Known rows, with every way that one mark hangs from another:
[z_490 [z_198 [z_64 z_327] z_193] z_438]: [ 1.16  1.23  5.41  1.04  0.53  0.47  0.06  0.28 -0.26  4.56  0.75 -1.09
  2.52  2.80 -1.38  1.16  0.02  0.16  0.55 -1.41  0.14 -1.11]
[z_588 [z_490 [z_198 [z_64 z_327] z_193] z_438]]: [ 1.37  1.05  3.60 -0.65  1.51  0.91  2.06 -0.21 -0.29  2.56  0.45 -0.90
  1.58  1.37 -1.41  0.51 -0.61  0.26  1.09 -1.04  0.44 -0.52]
[z_193 [z_588 [z_490 [z_198 z_64] z_438]]]: [ 1.70  1.09  2.18  0.10  1.54  0.07  3.29 -0.99 -0.44  0.04 -0.88 -1.19
  1.25  1.25 -0.34  0.02  0.35  0.17  0.88 -0.55  0.94 -0.35]
[z_438 z_490]: [ 1.23 -0.65  0.43 -0.10  0.51  0.50  2.29  0.36 -0.14 -0.69  0.41 -0.22
  0.78 -0.97 -0.30  1.17  0.23  0.30  0.44 -0.35  0.76 -0.08]
[z_717 [z_64 [z_198 z_193 z_490] z_327]]: [ 0.73  1.25  1.63 -0.43 -0.28 -0.32  0.14  0.13  0.00 -0.31  1.00 -1.47
  3.40  0.63 -1.16  2.82 -1.49  0.51  0.54 -0.75 -1.11 -0.63]
[z_64 [z_198 z_193] [z_327 z_278]]: [-0.17  1.38  1.24  0.18 -0.88 -0.22 -2.51 -0.28 -0.29 -1.03  1.56 -1.38
  3.65  0.70 -0.64  1.59 -0.45  0.66  0.26 -0.61 -0.93 -0.70]
[z_278 z_327]: [-0.04 -0.52 -0.06  0.07 -1.09  0.16  1.25  0.32  0.23  0.89  0.73 -0.72
 -1.60  0.72 -0.11  1.96  0.50 -0.25 -0.23 -0.20 -0.11 -0.34]
[z_64 [z_198 z_193] [z_327 z_278] z_717]: [-0.64  0.37  3.14  1.29 -0.76 -0.09 -3.81 -0.27 -0.53 -2.07  2.66 -2.11
  4.23 -0.36 -0.04  1.92 -1.13  0.44  0.57 -0.33 -0.63 -0.49]
[z_438 [z_490 [z_198 [z_193 z_588]]]]: [ 2.26  0.53  1.53  0.67  1.64  0.52  2.03 -0.01 -0.34  0.12  1.19 -1.08
  1.53 -0.21 -0.68  1.60  0.18  0.53  0.74 -1.03  0.98 -0.48]
[z_717 z_64]: [ 0.09  0.53  0.93 -0.23 -0.35 -0.94  0.94  0.18  0.24  0.02 -0.19 -0.47
  1.54  0.90 -0.67  0.82 -1.04  0.06  0.54 -0.25 -0.35 -0.11]
[z_198 [z_193 z_588] [z_490 z_438]]: [ 2.85 -0.14  1.28 -1.48  0.83  0.71  2.05 -0.19 -0.21  1.61  0.57 -0.47
  1.74  1.50  0.14  1.59 -0.72  0.30  0.69 -1.35  0.95 -0.70]
[z_490 [z_198 [z_64 z_327] [z_193 z_588]] z_438]: [ 1.47  1.30  5.48  1.28  0.63  0.17  0.81 -0.02 -0.42  3.81  0.43 -1.53
  2.91  3.09 -1.17  1.37  0.32  0.24  0.64 -1.45  0.43 -1.15]
[z_588 z_490]: [ 0.55  0.18 -0.18 -1.40  1.13  0.56  2.03 -0.37 -0.10 -0.67 -0.05 -0.15
 -0.21 -0.58 -0.43 -0.31 -0.64  0.13  0.70 -0.05  0.31  0.24]
[z_588 [z_490 [z_198 [z_64 z_327]] z_438]]: [ 1.17  1.26  3.35 -0.35  1.52  0.90  2.60 -0.32 -0.27  2.08 -0.16 -0.77
  0.87  0.88 -1.26  0.04 -0.26  0.09  0.95 -0.69  0.36 -0.37]
[z_717 [z_64 [z_198 z_193 z_490] [z_327 z_278]]]: [ 0.66  1.50  1.26 -0.85 -0.62 -0.65 -0.43  0.02  0.11 -0.41  0.92 -1.29
  4.00  0.94 -1.14  2.29 -1.61  0.60  0.75 -0.91 -1.00 -0.60]
[z_193 z_198 z_588]: [ 1.70  1.41  0.40  1.14  0.85 -0.88  0.72 -1.25 -0.41 -2.30 -0.65 -1.07
  1.68  0.53  0.46  0.26  0.68  0.47  0.40 -0.26  0.03 -0.63]
[z_327 z_278]: [-0.15  0.49 -0.67 -0.92 -0.67 -0.68 -1.25 -0.20  0.24 -0.21 -0.11  0.39
  1.24  0.66  0.03 -1.14 -0.27  0.18  0.44 -0.29  0.18  0.09]
[z_438 [z_490 z_198]]: [ 1.82  0.68  1.23  0.81  1.56  0.73  2.01  0.07 -0.21  0.20  0.75 -0.61
  0.63 -0.91 -0.67  1.05  0.36  0.33  0.55 -0.66  0.72 -0.29]
[z_64 [z_198 [z_193 z_588]] z_327 z_717]: [-0.21  0.07  3.67  2.17 -0.17  0.09 -2.11 -0.43 -0.85 -2.69  2.45 -2.86
  3.76 -0.51  0.14  2.89 -0.68  0.38  0.34 -0.16 -0.51 -0.59]
[z_64 z_198]: [ 0.52  1.78  0.27  0.70  0.58  0.37 -1.40 -0.91 -0.21 -0.87  0.13 -0.26
  1.22 -0.42  0.00 -0.13 -0.09  0.18 -0.09  0.10 -0.57 -0.49]
[z_198 z_193 z_490]: [ 1.86 -0.42 -0.46 -2.21  0.68  0.90 -0.35  0.35  0.12  1.51  1.39  0.02
  1.20  0.12 -0.34  1.58 -1.32  0.43  0.37 -1.16  0.12 -0.33]

Rows:
[ 1.37  0.46  1.81  0.23  1.19  1.11 -2.95 -0.66 -0.38 -0.89  2.23 -0.97
  2.62 -1.43  0.39  1.29 -1.69  0.24  0.47 -0.42 -0.20 -0.52]	[z_64 [z_198 z_193 z_490] z_717]
[ 0.45 -1.85  2.70 -2.36 -0.95  0.38 -2.76  1.24  0.11  1.97  1.90 -1.12
  4.85  0.71 -1.16  2.85 -1.72  0.67  0.72 -1.49 -0.31 -0.35]	[z_198 [z_64 [z_327 z_278] z_717] z_193 z_490]
[-1.34 -1.66  3.54  0.27 -1.31 -0.15 -1.79  0.95 -0.12  0.59  0.58 -1.31
  3.03  0.26 -0.82  1.82 -0.31  0.16  0.14 -0.18 -0.54 -0.07]	[z_198 [z_64 z_327 z_717]]
[ 1.52  0.38  1.50 -0.52  0.68  0.27 -1.89 -0.19  0.02  0.39  0.15 -0.23
  2.64 -0.54 -0.35  0.69 -0.64  0.46  0.44 -0.62 -0.60 -0.56]	[z_193 [z_198 [z_64 z_717] z_490]]
[ 1.62  1.21  2.21  0.21  0.18  0.76  0.60 -0.47 -0.58 -0.38  1.12 -1.76
  3.00  0.58 -0.40  2.83 -0.27  0.53  0.23 -0.87 -0.48 -1.01]	[z_64 [z_198 [z_193 z_588] [z_490 z_438]] z_327]
[ 2.21  1.23  2.44 -0.21  1.16 -0.46  2.13 -1.22 -0.44 -0.63 -1.37 -1.00
  3.08  1.47 -0.37  0.09  0.32  0.55  1.05 -0.66  0.33 -0.79]	[z_193 [z_198 z_64] [z_588 [z_490 z_438]]]
[-0.18  1.47  1.88  0.66 -0.62 -0.76  0.37 -0.05 -0.06 -1.05  0.32 -1.49
  2.80  0.57 -0.98  2.07 -0.89  0.29  0.36 -0.17 -1.14 -0.48]	[z_717 [z_64 z_198 z_327]]
[ 0.09 -1.83  4.88 -0.51 -0.58 -0.19 -0.15  0.57 -0.48  0.71  1.23 -2.26
  4.86  1.89 -0.94  2.74 -0.87  0.53  0.99 -1.05  0.35 -0.49]	[z_198 [z_64 z_327 z_717] [z_193 [z_588 [z_490 z_438]]]]
[ 0.23  0.24  4.44  1.87  0.23  0.41 -0.83 -0.62 -0.94 -2.30  2.23 -2.79
  3.65 -0.27  0.08  2.66 -0.81  0.31  0.67 -0.26 -0.18 -0.65]	[z_64 [z_198 [z_193 [z_588 [z_490 z_438]]]] z_327 z_717]
[ 2.32 -0.37 -0.38 -1.87  0.85  0.45  0.78 -0.06 -0.10  0.41  0.94 -0.65
  1.75  0.56 -0.04  1.84 -0.88  0.53  0.50 -1.22  0.50 -0.40]	[z_198 [z_193 z_588] z_490]
[-0.28 -1.76  3.28 -0.77 -0.65 -0.10 -3.26  0.86 -0.01  1.97  1.45 -0.79
  4.03  1.31 -0.77  1.43 -1.28  0.38  0.54 -0.89 -0.01 -0.35]	[z_198 [z_64 z_717] z_193]
[-0.12  0.49  3.13  1.07 -0.25 -0.20 -2.31 -0.69 -0.72 -3.04  2.33 -2.63
  4.57 -0.24  0.01  2.00 -1.07  0.55  0.89 -0.37 -0.25 -0.45]	[z_64 [z_198 [z_193 [z_588 z_490]]] [z_327 z_278] z_717]
[ 1.88  1.53  2.54 -0.40  2.17  1.02  2.48 -0.66 -0.31  1.87  0.54 -0.49
  0.26  0.89 -0.79 -0.26 -0.70  0.08  1.12 -0.84  0.78 -0.42]	[z_588 [z_490 [z_198 z_193] z_438]]
[ 0.41 -0.97  1.18 -2.05 -0.68  0.65 -0.18  1.04  0.20  1.87 -0.13 -0.51
  2.47  0.09 -1.31  2.24 -0.37  0.46  0.03 -0.85 -0.74 -0.21]	[z_198 [z_64 z_327] z_490]
[ 0.64  0.66  3.44  0.76  1.10  0.23 -2.67  0.20 -0.12  2.63  1.53 -1.11
  2.48  0.96 -1.10  0.82 -0.71  0.34  0.52 -1.05 -0.05 -0.56]	[z_490 [z_198 [z_64 z_717] z_193]]
[ 1.69  1.19  3.22 -0.85  1.84  0.92  1.83 -0.39 -0.21  2.78  0.24 -0.48
  1.33  1.36 -1.24 -0.14 -0.73  0.21  1.15 -1.04  0.63 -0.52]	[z_588 [z_490 [z_198 z_64 z_193] z_438]]
[ 0.70  0.53  3.56  0.46 -0.28  0.69 -2.36 -0.30 -0.49 -0.83  2.44 -1.74
  4.11 -0.33  0.07  2.20 -1.41  0.35  0.75 -0.77 -0.31 -0.70]	[z_64 [z_198 z_193 [z_490 z_438]] [z_327 z_278] z_717]
[ 0.57  1.21  5.75  1.74  0.37  0.31 -0.23  0.02 -0.27  3.30  0.33 -1.09
  2.28  1.79 -0.86  0.30  0.11 -0.11  0.65 -0.88  0.28 -0.75]	[z_490 [z_198 [z_64 [z_327 z_278] z_717]] z_438]
